What can hang from each mark
J216: J74 J867
J866: J76 J533 J867 J952
J867: J216 J866
J74: J850
J952: J850 J866
J76: J467 J866
J850: J74 J952

Each row was made from one small tree. Brackets hold a mark, then the marks that hang from it, in the order of their numbers. Every link used is in the known rows. Write each row's tree.
Known rows
{J216 {J74 {J850 J952}} {J867 J866}}: [-1.29  4.60  0.17 -5.17 -0.15 -1.90 -1.14 -2.88 -0.24 -3.03 -1.80 -0.27
 -1.30  2.58 -4.01  0.55  2.72 -1.91  0.83 -0.47  0.47]
{J76 J467 {J866 J533 {J867 J216} {J952 J850}}}: [ 3.51 -0.56  1.58 -2.18 -1.86 -2.63  1.94  5.82  1.68 -1.33  0.45 -1.54
 -2.06  3.20  2.02  0.85  1.30  3.42  1.79 -0.19 -1.05]
{J216 {J74 J850} {J867 {J866 J76 J533 J952}}}: [ 0.52  6.94  0.77 -2.19 -6.07 -2.74 -0.83  3.56 -0.46 -1.91  1.75 -1.57
 -3.37  3.76 -1.16  2.28  3.00 -0.77 -0.63  1.30 -0.96]
{J74 {J850 {J952 J866}}}: [ 1.34  1.62 -2.98 -2.63  4.12 -3.11 -1.40 -1.08  0.80 -0.71 -5.17  1.93
 -0.72  1.61 -1.38 -1.65  1.46  0.00 -0.50 -0.74 -1.05]
{J216 J74}: [-0.09  0.36  0.02 -2.90  1.29 -1.94  0.32 -1.38  1.19 -1.97 -1.99  2.78
 -2.96  2.64 -3.28 -1.47  3.38 -5.11  0.10  4.19 -2.49]
{J866 {J76 J467} J533 J867 {J952 {J850 J74}}}: [ 6.00  1.68 -1.51 -2.97 -4.94 -0.94  0.40  6.30  0.74  1.83  3.57 -3.63
 -6.83  3.53  2.47  3.49  1.80  2.45 -1.60 -2.04 -0.24]
{J866 J76 {J952 J850}}: [ 2.45  0.13 -1.09 -0.22 -0.95 -1.37  0.64  4.36  0.88  2.01  0.32  0.93
 -3.91  2.12  0.68  2.29  2.88  0.27  1.21  1.06 -2.84]
{J850 J952}: [ 2.73  0.75 -2.02 -2.74  3.56 -1.15 -1.07 -1.78  0.62 -0.79 -4.82  2.07
 -0.72  3.23 -1.93 -0.57  2.69 -2.85  0.94  0.29 -2.50]
{J76 J467 {J866 J867 J952}}: [ 2.09 -1.85 -0.50 -5.73  1.37 -3.97  1.25  1.98  2.67 -0.78  0.25 -0.75
 -0.21  4.06 -1.40  1.02  1.11  0.33  2.58 -0.04 -3.02]
{J74 {J850 {J952 {J866 J533}}}}: [ 3.15  3.45 -3.13 -1.76  2.32 -2.60 -1.49  0.88  0.44 -0.87 -4.59  1.52
 -1.32  2.14  0.43 -1.49  1.55  0.13 -2.03 -0.07 -1.02]
{J867 J216}: [ 0.41 -0.99  2.46  0.87  2.00 -2.98 -0.29 -0.65  0.18 -2.97 -6.14  1.77
 -1.21  2.13 -1.55 -1.02  3.87 -1.53  1.91  2.36 -4.12]
{J74 J850}: [-0.88 -0.43 -0.07 -2.18  2.57 -2.03 -1.40 -0.56 -0.04 -0.79 -4.72  2.88
 -1.89  2.10 -1.08 -0.26  3.53 -2.16 -0.54  1.90 -3.86]
{J216 {J867 {J866 {J76 J467} J533 {J952 {J850 J74}}}}}: [ 3.81  3.19  0.67 -2.57 -4.38 -0.61  0.46  4.47 -0.20 -0.91  2.23 -3.91
 -4.27  3.03  0.60  3.72  2.77  2.04  0.60 -1.91 -0.81]
{J952 {J850 J74} {J866 {J76 J467} J533 J867}}: [ 6.02  0.03 -3.09 -3.24 -1.49 -2.56  1.40  3.53  1.19  0.41  2.18 -4.11
 -5.97  0.60  2.95  0.60  0.74  2.42 -2.66 -1.35  1.47]
{J867 {J216 {J74 {J850 J952}}} {J866 {J76 J467} J533}}: [-0.57  2.17  3.69  2.03 -3.96 -2.30 -1.90  3.81 -1.98 -4.78 -2.46 -1.76
 -1.88  3.84 -0.86 -2.15  1.80  0.61  0.63  0.20  0.71]
{J216 {J867 {J866 {J76 J467} {J952 J850}}}}: [ 1.32  0.60  1.50 -3.31 -1.31 -2.00  1.56  1.93 -0.58 -0.31  1.35 -2.33
 -2.30  2.49 -0.24  3.62  2.34  1.28  2.52 -0.31 -2.55]
{J952 J866}: [ 2.86 -0.27 -2.24 -1.81  4.23 -4.64  0.84 -1.27  1.89 -1.15 -3.59  1.47
 -1.12  1.01 -0.97 -1.52  2.31 -1.26  0.07  2.93 -3.34]
{J850 J74 {J952 {J866 {J76 J467} J533 {J867 J216}}}}: [ 6.24  2.73 -2.64 -1.76 -1.44 -3.54 -0.98  2.20  0.71 -2.35 -1.96 -4.43
 -3.03  2.84 -0.17 -1.26  0.08  2.32 -0.87 -4.39  2.15]
{J866 J867 {J952 {J850 J74}}}: [ 5.06  1.61 -2.43 -3.65 -0.49 -2.18 -0.16  0.98  2.66  2.27  0.76 -1.90
 -5.90  1.97 -0.59  3.75  3.84  2.79  0.32 -1.68 -0.87]

Write each row's tree
[ 5.27  0.03 -0.87 -0.88 -2.39 -3.37  1.10  4.14  0.70 -1.15  0.55 -4.48
 -5.54  0.27  2.65 -0.18  0.72  4.04 -1.48 -2.04  1.77] => {J952 {J850 J74} {J866 {J76 J467} J533 {J867 J216}}}
[ 6.97  2.22 -4.50 -1.82 -1.99 -3.10  0.54  3.18  1.74  0.79  1.52 -4.03
 -6.01 -0.06  3.37  1.17  1.82  2.40 -2.94 -0.53  1.37] => {J952 {J850 J74} {J866 J76 J533 J867}}
[ 3.00  1.41  2.84  4.80 -2.88 -3.94 -1.62  3.32 -1.23 -3.94 -3.84 -2.65
 -1.33  2.91  1.70 -0.31  4.34  0.52  1.48  2.85 -3.24] => {J867 J216 {J866 J76 J533}}
[ 2.04  1.61 -2.09 -2.28  1.02 -2.16 -1.03  2.86 -0.65 -0.93 -3.05  0.70
 -1.16  2.74  0.79 -1.69 -0.12 -0.02 -1.81 -1.11 -0.63] => {J74 {J850 {J952 {J866 {J76 J467} J533}}}}
[ 0.30  1.38  2.63 -1.43 -4.80 -3.33 -0.32  3.52 -1.48 -2.84 -0.27 -1.60
 -4.21  3.77  0.77 -0.64  1.11 -1.27 -1.96  1.22 -0.44] => {J866 {J76 J467} J533 {J867 {J216 {J74 J850}}}}
[ 4.61  1.96 -4.72 -2.77  3.55 -2.29 -1.33 -1.43  2.54 -1.52 -4.19 -0.41
 -1.88  1.56 -2.97 -1.79  2.24  0.23  0.17 -2.92  0.76] => {J850 J74 {J952 J866}}
[ 6.39  2.72 -3.74 -1.74 -0.91 -5.79  0.60  1.56  0.84 -0.15 -0.07 -2.69
 -2.86  1.94  2.84  0.31  1.46 -0.59 -2.35  2.53 -2.22] => {J952 {J866 J76 J533 J867}}
[ 3.15  0.39 -1.92 -0.29 -2.05 -0.51 -0.53  4.76  1.69  1.74  0.39 -0.26
 -5.14  1.96 -0.46  2.25  3.40  1.24  0.99 -1.51 -1.18] => {J866 J76 {J952 {J850 J74}}}
[ 5.84  2.64 -5.73 -3.48  0.94 -3.97 -1.50 -0.89  2.12 -0.41 -1.77 -3.62
 -2.63  1.73 -1.69 -0.23  1.15  0.98 -0.33 -3.95  1.74] => {J850 J74 {J952 {J866 J76 J867}}}
[ 1.37  4.44 -2.88 -1.72 -1.37 -2.34 -1.04  2.45  0.45 -1.42 -1.47  1.47
 -2.82  2.50 -0.94 -2.51  1.00 -2.34 -2.19  1.01  1.05] => {J216 {J74 {J850 {J952 {J866 J76 J533}}}}}
[ 0.60  1.22  3.06  3.52 -3.65 -3.61 -0.01  4.18  0.48 -2.03 -0.05 -1.54
 -3.62  1.91 -1.49  0.57  3.86  2.64  3.66  1.68 -0.32] => {J867 {J216 J74} {J866 J76 {J952 J850}}}
[ 4.28  0.80 -2.30 -2.65  0.65 -4.24 -0.94 -0.05  1.30 -2.19 -2.67 -3.88
 -2.25  2.19 -2.13 -1.42  0.20  2.41  0.81 -5.17  2.06] => {J850 J74 {J952 {J866 {J76 J467} {J867 J216}}}}
[ 5.35  2.46 -2.03 -1.76 -2.76 -3.38 -0.46  1.79 -0.37 -0.05 -0.18 -2.10
 -3.49  3.46  2.97  1.86  2.79 -2.69 -2.33  2.70 -3.22] => {J866 J76 J533 J867}
[ 6.56  4.17 -2.54 -1.24  1.36 -4.83 -0.12 -0.55  1.05 -1.88 -4.09 -1.87
 -1.22  2.47  0.75 -0.91  1.50  1.41 -0.44 -0.24 -0.22] => {J850 {J952 {J866 J533 {J867 J216}}}}
[ 3.36  1.52  0.33 -1.40 -2.48 -5.80  1.65  2.58  0.18 -2.93  0.23 -2.59
 -3.32  2.37  0.83 -1.85  0.07 -0.20 -1.24  1.93 -0.13] => {J952 {J866 {J76 J467} J533 {J867 {J216 J74}}}}
[ 3.36  0.12  2.14 -0.83 -3.10 -3.54  0.28  2.91 -1.51 -2.27 -1.42 -2.70
 -2.92  4.15  2.36  0.49  1.44 -0.85 -0.74  1.14 -2.61] => {J866 {J76 J467} J533 {J867 J216}}
[ 4.80 -0.08 -1.50 -4.73 -1.98 -1.17  1.20  5.62  2.83  0.05  2.29 -2.31
 -3.71  3.24  1.24  1.74  1.63  2.59  0.35 -1.74 -0.06] => {J76 J467 {J866 J533 J867 {J952 {J850 J74}}}}
[ 3.57  4.16 -1.70 -1.26  0.96 -4.53 -1.53  0.18  0.15 -1.78 -4.82 -0.78
 -1.61  2.05  0.64 -0.89  1.43  2.33 -1.27 -1.14  0.04] => {J74 {J850 {J952 {J866 J533 {J867 J216}}}}}
[ 4.41  5.45  0.61  0.56 -6.65 -4.59 -0.02  4.93  0.54 -1.11  1.11 -2.28
 -4.68  4.55  0.44  1.34  2.71 -0.10 -0.39  1.75 -1.43] => {J866 J76 J533 {J867 {J216 J74}} J952}
[-0.12  4.83 -1.40 -6.28 -2.05 -1.54  0.87  1.48 -0.83 -2.43  0.09  0.69
 -2.34  3.01 -1.61 -1.26 -0.71 -2.84 -2.01 -1.08  1.68] => {J216 {J74 {J850 {J952 {J866 {J76 J467} J533}}}} J867}
[ 0.95 -1.96  4.24  2.98 -1.59 -3.16  0.31  4.62 -0.57 -1.68 -1.20 -2.30
 -2.27  2.33 -0.06  1.31  2.91  4.32  4.16  0.06 -2.08] => {J867 J216 {J866 {J76 J467} {J952 J850}}}
[ 0.75  4.02  0.11  1.20 -2.07 -3.46 -1.09  3.10 -0.10 -3.38 -3.54  0.85
 -2.30  2.18 -0.96 -3.27  1.08 -0.20 -0.70  0.37  1.25] => {J867 {J216 {J74 {J850 {J952 {J866 J76 J533}}}}}}
